Each row was made from one small tree. The marks that hang from a mark follow it in brackets, in alphabetical order. Every link used is in the known rows. Write each row's tree.
Known rows
tusubug(somop(monun(takeraz(meki)) muri)): [ 0.33  0.32  0.00 -0.06 -0.18  0.00  0.15 -0.02  0.25 -0.22  0.14  0.07
  0.01  0.17 -0.02 -0.10  0.16 -0.14  0.29  0.00]
temos(panizad(dige)): [-0.10  0.08  0.05  0.19  0.20 -0.01 -0.25 -0.08  0.13  0.03  0.11  0.13
  0.11  0.02  0.26 -0.22 -0.03 -0.14 -0.19  0.04]
somop(monun(takeraz(meki(panizad))) muri(tusubug)): [ 0.18  0.23 -0.23  0.04 -0.28  0.06 -0.08 -0.05  0.19 -0.19  0.14  0.09
 -0.23 -0.18 -0.18 -0.20  0.51 -0.24  0.19  0.12]
tusubug(somop(fakeb monun muri)): [ 0.40  0.23  0.10  0.15 -0.20 -0.01  0.10 -0.14  0.21  0.01  0.17  0.22
  0.05 -0.01 -0.03 -0.20  0.08 -0.18  0.09  0.07]
vagemit(tusubug(somop(fakeb monun))): [ 0.30  0.07  0.19 -0.09 -0.17  0.02 -0.03  0.08  0.07  0.06  0.10  0.18
 -0.07 -0.01  0.00 -0.07  0.19 -0.13  0.17 -0.05]
monun(takeraz(meki(panizad))): [ 0.10  0.18  0.03 -0.04  0.10  0.03  0.00 -0.03  0.18 -0.16  0.15  0.10
  0.01 -0.07  0.02 -0.04  0.36 -0.11 -0.11  0.06]
tusubug(somop(fakeb)): [ 0.18  0.17  0.20  0.15  0.01  0.03  0.10 -0.05  0.17  0.01  0.19  0.20
  0.30 -0.04  0.11 -0.16  0.10 -0.08 -0.17  0.05]
muri(tusubug): [-0.05  0.11 -0.07  0.30  0.01  0.09 -0.30 -0.11  0.03 -0.03  0.22  0.19
  0.12 -0.02 -0.03 -0.30  0.36 -0.11 -0.08  0.02]
dige(panizad(takeraz)): [-0.11  0.20 -0.08  0.23  0.29  0.10 -0.29 -0.25  0.05  0.06  0.18  0.21
 -0.22 -0.03  0.03  0.13  0.18 -0.10  0.08  0.04]
meki(panizad): [-0.02  0.11  0.04  0.17  0.14  0.05 -0.20 -0.09  0.13 -0.03  0.25  0.19
 -0.02 -0.03 -0.02 -0.23  0.33 -0.14 -0.25  0.03]
temos(panizad(dige takeraz)): [-0.17  0.21  0.03  0.01  0.22  0.05 -0.29 -0.12  0.03  0.08  0.14  0.11
 -0.03  0.01  0.11 -0.16  0.06 -0.13 -0.01  0.10]
somop(fakeb monun(takeraz(panizad)) muri(tusubug)): [ 0.31  0.23 -0.09  0.18 -0.15  0.03 -0.01 -0.23  0.01 -0.10  0.08  0.13
  0.04 -0.02  0.00 -0.07  0.35 -0.27  0.37  0.07]
vagemit(tusubug(somop(fakeb monun(takeraz) muri))): [ 0.52  0.10  0.11 -0.04 -0.31  0.03  0.19 -0.08  0.09 -0.07  0.04  0.15
  0.05 -0.06  0.04  0.00  0.20 -0.17  0.48 -0.11]
dige(panizad(takeraz(meki) temos)): [-0.18  0.29 -0.17  0.06  0.32  0.08 -0.29 -0.22 -0.01  0.13  0.14  0.07
 -0.30 -0.12 -0.08  0.16  0.19  0.02  0.02  0.09]
somop(fakeb monun(takeraz(meki(panizad)))): [ 0.44  0.16  0.10 -0.20  0.04  0.00  0.06 -0.04  0.20  0.00  0.06  0.16
 -0.24 -0.21 -0.03  0.09  0.26 -0.21  0.08  0.15]
temos(panizad(dige takeraz(meki))): [-0.21  0.32 -0.02 -0.05  0.14  0.02 -0.23 -0.04  0.12  0.06  0.10  0.04
 -0.04 -0.03  0.07 -0.13  0.09 -0.08 -0.17  0.21]
monun(takeraz): [ 0.24  0.07  0.10  0.09  0.23  0.05 -0.09 -0.20  0.05 -0.10  0.15  0.18
  0.16  0.11  0.11 -0.03  0.20 -0.11  0.16 -0.11]
muri(tusubug(somop(fakeb))): [ 0.03  0.17  0.06  0.20 -0.17  0.08  0.00  0.02  0.11 -0.03  0.19  0.18
  0.33 -0.17  0.06 -0.28  0.27 -0.09 -0.12  0.09]
meki(panizad(takeraz)): [-0.09  0.25  0.03 -0.01  0.16  0.11 -0.24 -0.13  0.03  0.01  0.29  0.18
 -0.16 -0.05 -0.17 -0.17  0.42 -0.13 -0.07  0.09]
meki(panizad(dige)): [-0.05  0.04  0.04  0.16  0.24  0.04 -0.23 -0.10  0.12  0.11  0.19  0.20
  0.00 -0.13  0.14 -0.20  0.13 -0.15 -0.19  0.09]
monun(takeraz(meki panizad(dige temos))): [-0.09  0.20  0.00 -0.08  0.41  0.00 -0.10 -0.10 -0.07  0.04  0.06 -0.06
  0.14  0.11  0.21  0.07  0.08 -0.03  0.13  0.02]
panizad(dige takeraz(meki) temos): [-0.10  0.26 -0.02 -0.13  0.32  0.07 -0.28 -0.18 -0.07  0.26  0.14  0.05
 -0.11 -0.09 -0.06 -0.06  0.09  0.03  0.07  0.16]
somop(fakeb monun(takeraz) muri): [ 0.66  0.12  0.07  0.12 -0.03 -0.01  0.08 -0.35  0.12  0.02  0.05  0.24
 -0.03 -0.08  0.00  0.02  0.11 -0.23  0.36  0.02]

Which tree is each row?
[-0.06  0.15  0.02 -0.07  0.38  0.10 -0.35 -0.27 -0.17  0.29  0.18  0.11
 -0.08 -0.06 -0.01 -0.10  0.07 -0.02  0.22  0.05] => panizad(dige takeraz temos)
[-0.11  0.14 -0.02  0.09  0.17  0.01 -0.15 -0.01  0.22  0.09  0.15  0.12
 -0.03 -0.17  0.09 -0.16  0.16 -0.10 -0.33  0.20] => takeraz(meki(panizad(dige)))
[ 0.50  0.17  0.04  0.26 -0.06 -0.02 -0.05 -0.33  0.15  0.12  0.12  0.28
 -0.10 -0.07 -0.08 -0.13  0.10 -0.21  0.07  0.11] => somop(fakeb monun muri)
[ 0.56  0.19  0.13  0.01 -0.16  0.01  0.22 -0.17  0.19 -0.09  0.10  0.19
  0.10 -0.01  0.05 -0.05  0.08 -0.20  0.37 -0.01] => tusubug(somop(fakeb monun(takeraz) muri))
[-0.21  0.14  0.02  0.12  0.45  0.02 -0.30 -0.17 -0.12  0.16  0.16  0.04
  0.10  0.15  0.18 -0.12  0.05 -0.06  0.01 -0.01] => takeraz(panizad(dige temos))
[-0.15  0.30 -0.14  0.17  0.23  0.06 -0.22 -0.16  0.13  0.04  0.14  0.15
 -0.25 -0.06 -0.03  0.16  0.21 -0.05 -0.07  0.15] => dige(panizad(takeraz(meki)))
[ 0.12  0.08  0.12 -0.09 -0.12  0.05 -0.19  0.15  0.06 -0.05  0.18  0.13
 -0.13  0.21 -0.02 -0.16  0.24 -0.12  0.24 -0.15] => vagemit(tusubug(somop(monun)))
[ 0.21  0.37 -0.07  0.05  0.02 -0.04  0.01 -0.14  0.13 -0.19  0.11  0.03
 -0.07  0.29 -0.03  0.01  0.27 -0.19  0.25  0.03] => somop(monun(takeraz(meki panizad)) muri)
[ 0.52  0.11 -0.08  0.17 -0.22  0.05 -0.01 -0.29  0.07 -0.02  0.06  0.22
 -0.02 -0.21 -0.05 -0.10  0.28 -0.25  0.42  0.06] => somop(fakeb monun(takeraz) muri(tusubug))
[ 0.47  0.13 -0.01  0.10  0.02  0.02 -0.07 -0.29  0.10 -0.09  0.13  0.20
 -0.10  0.13 -0.03 -0.06  0.17 -0.22  0.43 -0.08] => somop(monun(takeraz) muri)
[ 0.06  0.09  0.02 -0.05  0.20  0.03 -0.03 -0.03  0.19 -0.01  0.08  0.09
  0.02 -0.17  0.19 -0.01  0.16 -0.12 -0.06  0.12] => monun(takeraz(meki(panizad(dige))))
[-0.12  0.23  0.00 -0.13  0.24  0.12 -0.31 -0.18 -0.12  0.09  0.29  0.11
 -0.22 -0.10 -0.23 -0.18  0.41 -0.06  0.03  0.03] => meki(panizad(takeraz temos))
[-0.24  0.25 -0.03  0.06  0.38 -0.02 -0.23 -0.08 -0.03  0.14  0.12 -0.03
  0.08  0.11  0.13 -0.07  0.07 -0.01 -0.16  0.10] => takeraz(meki panizad(dige temos))
[-0.13  0.12 -0.05 -0.01  0.27  0.02 -0.23 -0.06  0.07  0.18  0.14  0.05
 -0.09 -0.22  0.03 -0.16  0.14 -0.03 -0.24  0.15] => takeraz(meki(panizad(dige temos)))
[-0.06  0.34 -0.02 -0.13  0.22  0.08 -0.25 -0.18 -0.07  0.12  0.21  0.05
 -0.11  0.02 -0.22 -0.09  0.30  0.04  0.00  0.09] => panizad(takeraz(meki) temos)
[-0.09  0.01  0.01  0.06  0.33  0.05 -0.29 -0.14 -0.02  0.20  0.18  0.13
 -0.06 -0.19  0.08 -0.21  0.12 -0.08 -0.10  0.03] => meki(panizad(dige temos))
[ 0.03  0.16  0.01  0.28 -0.26  0.05  0.00 -0.03  0.10 -0.12  0.19  0.12
  0.25  0.08  0.01 -0.28  0.29 -0.05  0.01 -0.11] => vagemit(tusubug(somop(muri)))
[ 0.16  0.12  0.01 -0.12 -0.13  0.10 -0.12  0.10  0.06 -0.21  0.19  0.11
  0.00  0.11  0.04 -0.19  0.30 -0.19  0.48 -0.11] => muri(tusubug(somop(monun(takeraz))))
[ 0.00  0.10  0.08  0.09  0.40  0.02 -0.10 -0.14 -0.01 -0.03  0.10  0.08
  0.24  0.20  0.33  0.04  0.07 -0.14  0.17 -0.04] => monun(takeraz(panizad(dige)))
[ 0.06  0.17 -0.01 -0.15  0.20  0.05 -0.08 -0.08  0.03 -0.07  0.15  0.03
 -0.05 -0.13 -0.04 -0.04  0.35 -0.04 -0.02 -0.01] => monun(takeraz(meki(panizad(temos))))
[ 0.19  0.16  0.05  0.03 -0.21  0.06 -0.09  0.06  0.11  0.00  0.18  0.19
  0.02 -0.10 -0.03 -0.24  0.23 -0.18  0.13  0.09] => muri(tusubug(somop(fakeb monun)))
[ 0.22  0.15  0.09  0.27 -0.31  0.03  0.16 -0.09  0.12 -0.01  0.11  0.17
  0.31 -0.13  0.03 -0.18  0.23 -0.07 -0.06 -0.01] => vagemit(tusubug(somop(fakeb muri)))
[-0.20  0.33 -0.03  0.07  0.28 -0.01 -0.20 -0.08 -0.03 -0.01  0.19 -0.03
  0.08  0.20 -0.04 -0.10  0.27  0.00 -0.22  0.03] => takeraz(meki panizad(temos))
